Each row comes from the steps of one path. Every step used is in the known rows, and no mark comes twice. Write the path behind each row, first mark first.
Known rows:
V, Y, Z, F: [ 0.79 -1.29  0.93  0.29 -0.58 -1.14 -1.91  1.41 -1.53 -0.23  1.93 -1.81
 -0.02 -3.69 -0.08 -2.63  1.06  0.63  0.78 -2.56 -1.41 -0.44 -1.34 -3.46
 -1.75  0.04 -1.69 -0.64 -3.31]
H, Z: [ 0.52 -0.21 -0.02 -1.04 -1.11  1.38 -2.45 -0.65 -0.92  0.35 -0.32 -0.94
 -1.28  2.74 -1.14 -0.11 -0.02 -1.71  0.54 -1.28 -0.72  2.03  0.26 -0.93
 -0.98 -1.71 -1.64  0.84 -0.22]
T, Z, Y: [-0.12 -1.65 -0.45 -2.60 -0.59 -0.68 -2.22 -0.93 -0.17  0.17 -0.15 -1.36
 -1.28 -1.74 -1.38 -1.22  0.22 -0.52 -0.85 -1.63  1.04  1.27  1.06 -1.49
 -1.80 -2.04 -1.70 -0.52 -0.11]
Z, T: [ 0.27 -0.81  1.71 -1.68 -1.36  1.84 -1.80  2.08 -0.26  0.88  0.21  0.52
 -1.69  0.57 -0.07 -1.32  0.14 -1.88 -2.02  0.82  1.60  0.12 -0.12 -1.08
 -1.37 -1.08 -0.80  0.13 -0.29]
E, Y: [-0.64 -2.08 -0.01 -1.22 -0.38 -0.59 -0.63 -0.83 -1.10 -0.13  1.25 -0.37
  2.02 -1.41 -0.06 -0.96  1.96 -1.34  1.12 -2.54  0.41  0.02 -0.85 -1.33
  0.21 -0.56 -1.18  0.83 -1.25]
H, Z, T: [ 0.62 -0.48  1.55 -1.75 -1.57  3.40 -2.25  1.24 -1.13  1.11 -0.76  0.54
 -2.66  2.29 -0.62 -1.72 -0.53 -2.67 -1.22  0.24  0.22  1.45  0.14 -0.84
 -1.67 -1.81 -1.52  0.73  0.61]
H, Z, Y, E, T: [-0.67 -2.27  0.26 -1.35 -0.75  0.84 -0.38 -2.27 -1.21  0.13  0.43 -2.81
 -1.88  0.40 -3.14 -3.61 -0.10 -0.41 -0.66 -3.10  0.51  2.09 -2.09 -0.36
 -0.59 -1.12  0.49 -0.85 -1.04]
Z, F: [ 0.12 -1.58  2.21  0.54 -1.04  0.48 -1.75  2.40 -0.57 -0.62  0.19 -1.78
 -1.58 -2.07 -0.74 -0.86  0.66  0.35  0.08  0.26 -0.28  0.28 -0.91 -1.68
  0.27 -0.99 -1.35  0.02 -2.08]
K, Z: [-0.98 -0.25 -0.60 -0.83 -1.90 -1.31 -1.85 -0.31 -0.49  0.30  0.58  0.11
  0.61  0.05 -0.08 -1.06  1.03 -0.75 -1.32 -1.16 -0.50 -0.01  0.06 -1.58
 -0.96 -0.22 -1.27 -0.86 -0.84]
T, Z, K, E, Y, V: [-1.80 -3.04 -0.57 -1.83 -0.03  0.16 -1.64 -3.66 -1.04 -1.46  0.05 -1.41
 -0.36 -0.92 -4.39 -2.42  1.24  0.31 -0.81 -4.53  1.67 -0.24 -0.03  0.20
 -2.65 -1.18 -0.96 -1.74 -0.70]
T, Z, K: [-0.24 -0.98 -0.43 -1.65 -0.13 -0.93 -1.86 -0.42  0.61  0.16 -0.67 -1.43
 -0.71 -0.68 -2.70 -0.16  0.42 -0.28 -1.09  0.10  0.68  2.13  1.64 -0.13
 -2.42 -1.95 -1.22 -0.65 -0.32]
K, E, Y, Z, T: [ 0.47 -1.95  1.57 -1.61 -1.23  0.39 -1.75 -1.58 -1.44  1.29  0.66  1.55
 -1.23 -0.74  0.47 -4.55  1.47 -2.18 -1.53 -3.81  0.46 -0.05 -1.32 -2.24
 -2.85 -0.12 -1.29 -2.11 -0.38]
F, Z: [ 1.59  0.85 -0.61 -1.14 -2.17 -0.36 -2.05 -0.54  1.50 -0.18 -0.54 -1.05
  0.17  1.39  0.46  0.65  0.04 -2.22  2.00 -0.42 -0.53  1.03  1.01 -1.90
 -1.61 -1.10 -0.92 -0.80  0.26]
V, Y: [-0.13 -1.53 -0.24 -1.42  0.61 -1.09 -2.17  0.51 -0.91 -0.24  2.55 -1.09
  1.96 -0.78 -0.92  0.13  0.55 -1.12  0.77 -2.58  0.99 -0.53 -0.71 -1.72
 -0.92 -0.79 -1.02  1.21 -1.98]
V, Y, E, K: [-1.33 -2.69  1.90 -1.57 -0.17 -0.64 -2.97 -0.41 -2.01 -0.53  3.23 -2.56
  2.05  0.49 -3.01 -1.11  1.32  0.71 -0.04 -3.38  0.56  0.74 -0.66 -0.35
 -1.26  0.12 -0.71 -1.34 -3.27]
E, K: [-0.58 -0.74  1.88 -1.12 -1.59 -0.19 -1.95  0.77 -1.09 -0.32  1.28 -1.22
  1.23  0.46 -0.66 -0.02  1.83  0.24 -0.88 -0.47 -0.31  1.61  0.54 -0.40
 -0.24 -0.65 -1.70 -0.62 -2.18]
F, E: [ 0.28 -1.06  0.38 -1.43  0.07  0.48 -3.08 -1.15  0.98  0.47  0.12 -1.05
  0.73  2.24 -1.71 -1.07  0.23 -1.25 -0.25 -0.93  1.16  1.09 -0.42  0.81
 -0.46 -1.06 -0.41  0.37 -0.21]
V, Y, E, K, Z: [-2.08 -2.14  0.92 -1.57 -1.26 -1.73 -3.11 -1.10 -2.23 -0.28  2.90 -1.40
  2.16 -0.41 -2.20 -2.37  1.53  0.51 -0.99 -3.74 -0.80  0.23 -0.70 -0.84
 -1.39  0.52 -1.28 -2.01 -2.90]
T, Z, F, E, K: [-0.71 -0.73  3.31 -1.21 -0.12  1.70 -3.00 -0.16 -0.87  0.15 -0.34 -2.29
  0.20 -0.98 -1.72 -2.16  1.03  0.48 -0.67  1.14 -0.73  2.94  0.40  1.47
 -1.23 -1.56 -1.78 -0.76 -1.46]
E, T, Z, Y: [-0.69 -0.47 -0.42 -2.29 -0.30 -0.30  0.14 -1.50 -0.50  0.60 -0.11 -1.52
 -0.93 -2.76 -0.86 -2.11  0.51 -0.44 -1.26 -0.71  0.99  1.85 -0.24 -1.01
 -1.63 -1.97 -0.60 -0.23 -0.11]
Y, E, K, Z, F: [-1.70 -2.28  3.25  0.29 -2.32 -0.30 -2.44  1.08 -2.00 -0.67  0.83 -2.16
 -0.63 -2.18 -1.98 -3.09  1.56  1.69 -1.35 -1.28 -1.63  0.72 -1.04 -0.92
 -0.26  0.04 -1.63 -2.52 -3.10]
Z, Y, E: [-0.30 -4.40  0.48 -1.58 -1.07 -0.90 -2.93 -0.76 -0.06 -0.49  1.32 -2.53
 -1.76  0.45 -3.78 -2.36  0.04  0.54 -0.75 -4.05  1.66  0.02 -0.82 -1.13
 -0.61 -0.64 -0.30 -2.04 -1.69]
K, Z, H: [-0.99 -1.38 -0.14 -0.85 -2.08 -1.42 -3.16  0.94 -0.16  0.09 -0.49 -0.14
  1.06  1.16 -0.12 -1.87  0.26 -0.86 -1.99 -0.13 -0.48 -1.62 -0.82 -1.67
 -2.40 -0.84 -1.64 -1.41 -1.53]
Z, Y: [ 0.21 -3.19  0.41 -1.36 -1.44 -1.19 -2.23  0.74  0.07 -0.72  0.84 -1.44
 -0.89 -1.23 -1.60 -1.35  0.49 -0.45 -0.89 -2.95  0.68 -0.12 -0.30 -1.52
  0.16 -1.45 -1.95 -0.38 -1.41]
T, Z: [-0.38  1.22 -0.58 -2.32  0.46  0.32 -1.66 -1.21 -0.14  1.19 -0.43 -0.77
 -0.59  0.28 -0.57  0.00  0.45 -0.64 -0.48  1.10  1.08  1.90  1.30 -1.19
 -2.87 -1.33 -0.47 -0.36  0.29]

Write each row's path:
[-0.65  1.96 -0.51 -2.23  1.35  1.36 -0.20 -3.25  0.15  2.03 -0.89 -1.15
  0.26  0.37 -0.83 -2.08  0.28 -1.27 -0.44  1.85  1.37  3.19 -0.34  1.07
 -2.39 -1.47  0.97  0.32  0.89] | F, E, T, Z
[ 0.45 -1.07  0.63 -1.64 -1.69  0.60 -0.77  0.07 -1.36  1.41  0.92  0.95
 -0.34 -1.53  1.29 -3.73  1.46 -1.80 -1.00 -2.01  0.07 -0.19 -0.77 -2.53
 -2.43  0.13 -1.32 -0.87 -1.01] | E, Y, Z, T
[-1.59 -1.54 -0.16 -1.72  0.15  2.29 -1.73 -2.24 -0.97 -1.01 -0.12 -2.54
 -0.01 -1.93 -2.94 -3.15  0.84  0.70  0.38 -1.57  1.01 -0.36 -0.72  0.72
 -1.47 -0.78 -0.34  0.34 -0.88] | T, Z, F, E, Y, V
[-0.14 -4.01  0.39 -1.69 -1.31  0.42 -3.45 -1.66 -0.79 -0.32  0.54 -2.57
 -2.71  1.97 -4.14 -2.64 -0.64 -0.27 -0.10 -4.71  0.36  1.22 -0.67 -0.82
 -0.90 -1.23 -0.96 -1.51 -1.04] | H, Z, Y, E
[-1.17 -0.47  1.15 -0.74  1.72  0.83 -0.21 -0.85 -1.98  0.31  0.77 -2.95
 -0.74 -3.52 -2.10 -2.97  0.38  0.62  0.44  0.08  0.97  1.60 -1.86 -1.16
 -2.23 -0.93  1.01 -0.38 -1.80] | V, Y, E, T, Z, F
[-0.55 -2.63  0.12 -1.61  0.86 -0.87 -2.83 -1.00 -1.04  0.01  2.98 -2.17
  0.70  0.81 -3.20 -1.18  0.27 -0.11  0.61 -3.83  1.93 -0.41 -1.39 -1.22
 -1.45 -0.02  0.52 -0.70 -2.17] | V, Y, E
[-1.42  0.92 -0.87 -2.56  1.98  0.16 -0.08 -3.22 -1.60  1.33  1.40 -2.10
  0.44 -0.83 -2.03 -2.30  0.41 -0.28  0.03 -0.54  2.08  2.00 -0.99 -0.74
 -3.15 -0.66  1.89 -0.49 -0.72] | V, Y, E, T, Z
[-0.68 -5.08  1.34 -0.58  0.06 -1.95 -1.93 -1.93 -0.53 -0.80  0.46  0.04
  0.89 -1.23 -2.79 -2.24  1.79 -1.52 -0.12 -5.42  0.55  0.49 -1.30 -0.22
 -0.51 -1.24 -2.02 -1.16 -1.23] | Z, K, E, Y
[ 0.54 -2.36  0.46 -0.59 -1.41  0.09 -2.52  0.25  0.13 -0.63 -0.60 -1.39
 -1.09  1.36 -3.31 -0.46 -0.16 -1.37 -0.27 -1.96 -1.00  2.15  0.70  0.08
 -0.91 -2.08 -2.26  0.18 -0.89] | H, Z, K
[-0.65 -0.34  1.26 -0.36  0.19 -0.12 -0.18 -2.45 -0.78  0.66  0.25 -0.31
 -0.65  0.54 -0.77 -2.17  1.20 -1.17 -1.21 -1.59  1.39  1.45 -2.16 -0.57
 -0.94 -1.03  0.55 -0.87 -0.59] | K, E, T
[-0.43 -4.75  1.25 -0.70 -0.27 -0.61 -2.43 -2.75 -1.11 -0.76 -0.38 -0.12
  0.05  0.09 -3.20 -2.53  1.14 -2.30  0.53 -5.90 -0.69  1.47 -1.11  0.03
 -0.78 -1.85 -2.63 -0.65 -0.72] | H, Z, K, E, Y
[-0.79  0.11 -0.37 -1.26  0.31 -0.50  0.41 -1.21  0.32  0.65 -0.75 -1.50
 -0.28 -1.73 -2.19 -1.08  0.66 -0.26 -1.40  1.00  0.73  2.80  0.64  0.33
 -2.25 -1.79 -0.27 -0.38 -0.39] | E, T, Z, K
[-1.99 -3.24  0.01 -2.08 -3.13 -0.04 -3.35 -1.27 -0.57 -1.75  1.17 -2.48
  0.14 -0.45 -3.55 -3.31  0.87  1.44 -2.66 -4.28 -0.23 -0.91 -0.16  0.93
 -0.59 -0.47 -2.18 -1.66 -1.92] | F, E, K, Z, Y, V
[-1.10 -2.60  0.28 -1.12 -0.53 -0.46  0.08 -1.48 -0.58 -0.06  1.24 -2.57
 -1.10 -0.75 -2.65 -3.29  0.51  0.34 -1.08 -2.85  1.69  0.89 -2.23 -0.79
 -0.15 -0.55  1.16 -1.34 -1.57] | Z, Y, E, T
[-0.72 -1.72  0.50 -2.02  0.51 -0.51 -0.83 -3.10 -0.80  0.69 -0.40 -0.95
 -1.77 -2.03 -1.67 -3.03  0.54 -0.97 -1.57 -2.39  1.44  1.96 -0.76 -0.86
 -2.19 -2.16 -0.69 -1.43  0.31] | K, E, T, Z, Y
[ 0.95 -1.63 -0.62 -0.34 -1.71 -2.33 -1.90  0.16  0.64 -0.09  0.56 -1.23
 -0.50 -0.69 -1.80 -1.50  1.11  0.30 -1.13 -2.43 -0.84  0.95  0.56 -1.61
 -2.23 -0.37 -1.63 -1.98 -2.19] | Y, Z, K
[ 0.29 -3.53  1.69 -0.26 -0.65 -0.34 -3.74 -1.82 -0.11 -0.62 -1.00 -0.55
 -2.02  2.63 -3.95 -1.44 -0.02 -1.63 -0.77 -4.23 -0.36  2.08 -0.40  0.21
 -1.75 -2.30 -2.28 -1.44 -0.30] | H, Z, K, E
[-1.31 -0.81 -1.19 -2.78 -0.49  1.62 -0.93 -3.16  0.07 -0.49 -0.19 -3.06
 -1.18 -0.79 -3.35 -3.08 -0.07  0.83 -1.77 -1.71  2.19  0.37 -0.53  1.03
 -2.10 -1.48  0.27 -0.43 -0.12] | F, E, T, Z, Y, V
[ 0.53 -3.01  0.38 -1.45 -1.86  0.32 -2.75 -0.17 -0.64 -0.54 -0.05 -1.48
 -1.79  0.32 -1.87 -1.70 -0.19 -1.36 -0.11 -3.67 -0.57  1.36  0.03 -1.33
 -0.34 -2.29 -2.65  0.26 -0.60] | H, Z, Y
[ 0.01 -0.57  1.45 -1.07  0.67  1.80 -2.92 -0.70  0.27  0.56 -1.25 -1.82
 -0.95 -0.80 -2.00 -2.33 -0.09 -0.40  0.14  1.12  0.52  1.99  0.00  0.74
 -1.57 -1.74 -0.66  0.03 -0.17] | T, Z, F, E
[-0.12 -2.00  0.38 -0.26  0.50 -2.56 -0.51 -2.63 -0.89  0.25  1.54 -0.92
  0.50 -1.81 -2.06 -3.38  1.27 -0.78 -1.15 -4.66  0.00  1.15 -2.31 -1.13
 -2.67 -0.64 -0.52 -1.76 -2.27] | V, Y, Z, K, E, T
[-1.83 -3.07  2.91 -0.12 -1.19 -0.94 -2.85  1.02 -2.68 -1.06  2.28 -2.28
  0.60 -3.23 -2.26 -3.40  1.54  1.29 -0.62 -2.80 -1.64 -0.05 -1.56 -1.22
 -0.48  0.19 -1.90 -1.78 -3.81] | V, Y, E, K, Z, F
[-0.41 -2.73  0.28 -1.58  0.45  0.18 -1.91 -1.99 -0.34  0.11  0.71 -0.53
  2.70 -0.16 -1.04 -2.03  1.47 -1.96  1.22 -2.87  0.54  0.62 -1.19  0.63
  0.23 -0.73 -0.92  1.09 -0.64] | F, E, Y
[-1.45 -2.88 -0.25 -1.22 -0.48  0.52 -1.77 -2.82 -1.46 -1.50  1.07 -1.10
 -0.06  0.33 -2.76 -2.10  1.60  0.18 -0.32 -5.09  1.82 -1.48 -1.33 -0.72
 -1.17 -0.27 -0.68 -0.85 -1.23] | K, E, Y, V
[-1.04 -0.40  1.36  0.19 -0.53  0.59 -0.07 -0.61 -0.40  0.50 -0.53 -1.36
  0.35 -2.19 -0.59 -4.09  0.83 -0.57 -1.12  0.53 -0.80  1.31 -2.68  0.54
  0.16 -0.72  0.21  0.28 -1.07] | K, Z, F, E, T
[ 1.39 -1.42 -0.21 -0.61 -2.38 -1.46 -2.12  0.51  2.34 -1.02 -0.71 -1.66
  0.04 -0.01 -1.78  0.41  0.00 -1.67  0.96 -1.21 -0.77  1.23  1.39 -0.72
 -1.59 -1.62 -1.72 -1.20 -0.63] | F, Z, K
[-0.32 -2.30  0.87 -1.37  0.62 -1.17 -3.22 -2.51  0.44  0.24 -1.03 -0.51
 -1.75  0.73 -3.58 -1.24  0.47 -0.94 -1.57 -2.40  1.21  1.96  0.71  0.02
 -3.04 -2.03 -1.39 -2.21 -0.03] | T, Z, K, E
[-0.73 -3.41  1.25 -1.11  0.21 -0.92 -1.82 -2.60 -1.28 -0.15  0.84  0.50
  0.97 -0.34 -0.98 -1.99  1.98 -1.82  0.54 -4.76  0.88  0.18 -1.54 -1.17
 -0.43 -0.84 -1.45 -0.70 -0.90] | K, E, Y
[-1.64 -0.55 -0.18 -2.25  1.53  0.08 -1.50 -1.71 -1.15  0.98  0.44 -2.12
  1.22  0.34 -1.97 -3.04 -0.33 -0.47 -0.81  0.36  1.83  0.14 -1.85 -0.80
 -4.52 -1.13  1.21 -1.14 -1.26] | V, Y, E, T, Z, H
[ 1.19 -2.67  1.21 -0.36 -1.50 -1.76 -3.34 -1.78  1.83 -0.97 -1.04 -0.52
 -1.07  1.29 -2.71 -0.70  0.09 -2.17  0.23 -3.54 -0.05  1.18  0.42 -0.45
 -2.24 -1.88 -1.95 -2.62 -0.04] | F, Z, K, E
[-1.27 -1.55 -0.58 -1.91  1.57 -1.14 -0.46 -2.17 -0.59  0.36  1.12 -2.54
  0.45 -2.01 -4.19 -2.06  0.24 -0.11 -0.74 -1.61  1.45  2.01 -0.60  0.21
 -3.02 -1.21  0.77 -0.83 -1.35] | V, Y, E, T, Z, K
[-1.22 -3.63  1.37 -2.00 -2.51 -1.47 -3.49 -0.80 -0.34 -0.61  0.93 -1.17
  0.86 -1.39 -1.83 -3.28  1.23 -0.31 -2.15 -3.79 -1.37  0.81 -0.17  0.50
  0.17 -0.92 -3.13 -1.39 -1.44] | F, E, K, Z, Y
[-0.41  0.01 -0.16 -2.05 -0.04  0.14 -2.86  0.18  0.13  0.79 -1.27 -0.79
  0.11  1.52 -0.63 -0.98 -0.34 -0.64 -1.13  1.94  0.92  0.11  0.46 -1.22
 -4.01 -1.83 -0.75 -0.96 -0.38] | T, Z, H
[ 1.67  0.52  1.20 -1.81 -2.60  2.03 -1.83  1.26  1.07  0.56 -0.98  0.42
 -1.38  1.04  0.93 -0.82 -0.43 -3.18 -0.09  0.91  0.41  0.48  0.86 -1.66
 -2.30 -1.42 -0.88 -0.72  0.93] | F, Z, T
[ 0.06 -1.28  0.58  0.39 -0.33 -1.94 -0.14 -2.57  0.00  0.41  0.29 -0.65
 -0.97 -0.73 -1.80 -3.44  1.28 -0.40 -1.84 -3.23 -0.09  1.88 -1.83 -0.74
 -2.45 -0.65 -0.14 -2.56 -1.52] | Y, Z, K, E, T
[ 0.06 -0.31  0.87  0.02  0.62  0.13 -0.40 -0.93 -0.91  0.70  1.28 -2.27
  1.18 -2.92 -0.36 -4.32  0.81 -0.52  0.43 -1.49 -0.77  1.15 -2.94 -0.57
 -1.15 -0.31  0.18  0.25 -2.24] | V, Y, Z, F, E, T
[-1.56 -2.01  1.63 -1.37 -2.26 -0.70 -4.19  0.23 -0.24  0.12 -0.24 -0.56
  2.51  1.91 -1.04 -3.08  0.69 -0.53 -2.47 -0.21 -1.31 -0.26 -0.78  0.66
 -2.04 -0.82 -2.28 -1.81 -1.96] | F, E, K, Z, H
[ 0.44 -1.65  1.04  0.37 -1.37 -0.73 -0.61  0.53 -1.58 -0.18  0.78 -1.37
  0.09 -4.37  0.47 -3.43  2.06  0.52  1.08 -2.48 -1.74 -0.04 -1.45 -3.18
 -0.90  0.09 -1.74 -0.97 -2.79] | E, Y, Z, F
[-1.44 -1.33 -0.59 -2.19 -0.41  0.67 -0.81 -3.47 -0.97 -0.79 -0.03 -2.18
 -2.67 -0.91 -3.29 -3.23  0.38  0.86 -2.31 -3.16  2.25  0.13 -0.65 -0.38
 -2.72 -1.56  0.15 -1.74 -0.09] | K, E, T, Z, Y, V
[-0.84 -0.35 -0.10 -1.62  0.93 -0.04 -0.44 -2.23  0.96  0.81 -1.01 -1.80
  0.17 -0.75 -2.82 -2.08  0.22 -0.90 -1.40  0.76  0.95  3.28  0.22  1.87
 -2.28 -1.97  0.02 -0.09  0.04] | F, E, T, Z, K
[ 0.49 -1.46 -0.70 -1.25 -0.82 -2.01 -3.33  0.62 -0.53  0.42  1.36 -1.00
  1.81  0.29  0.15 -2.25  0.26 -0.45 -0.27 -2.28 -0.39 -1.77 -1.21 -3.12
 -4.14 -0.23 -1.52 -1.38 -2.90] | V, Y, Z, H
[ 1.01 -0.40  0.46 -1.94 -1.03  0.23 -2.06  0.89 -1.22  1.43  2.03  0.42
 -0.33 -1.07  0.67 -2.86  0.52 -1.61 -1.28 -2.13  0.39 -0.59 -0.61 -2.85
 -3.27 -0.07 -1.17 -0.60 -1.43] | V, Y, Z, T
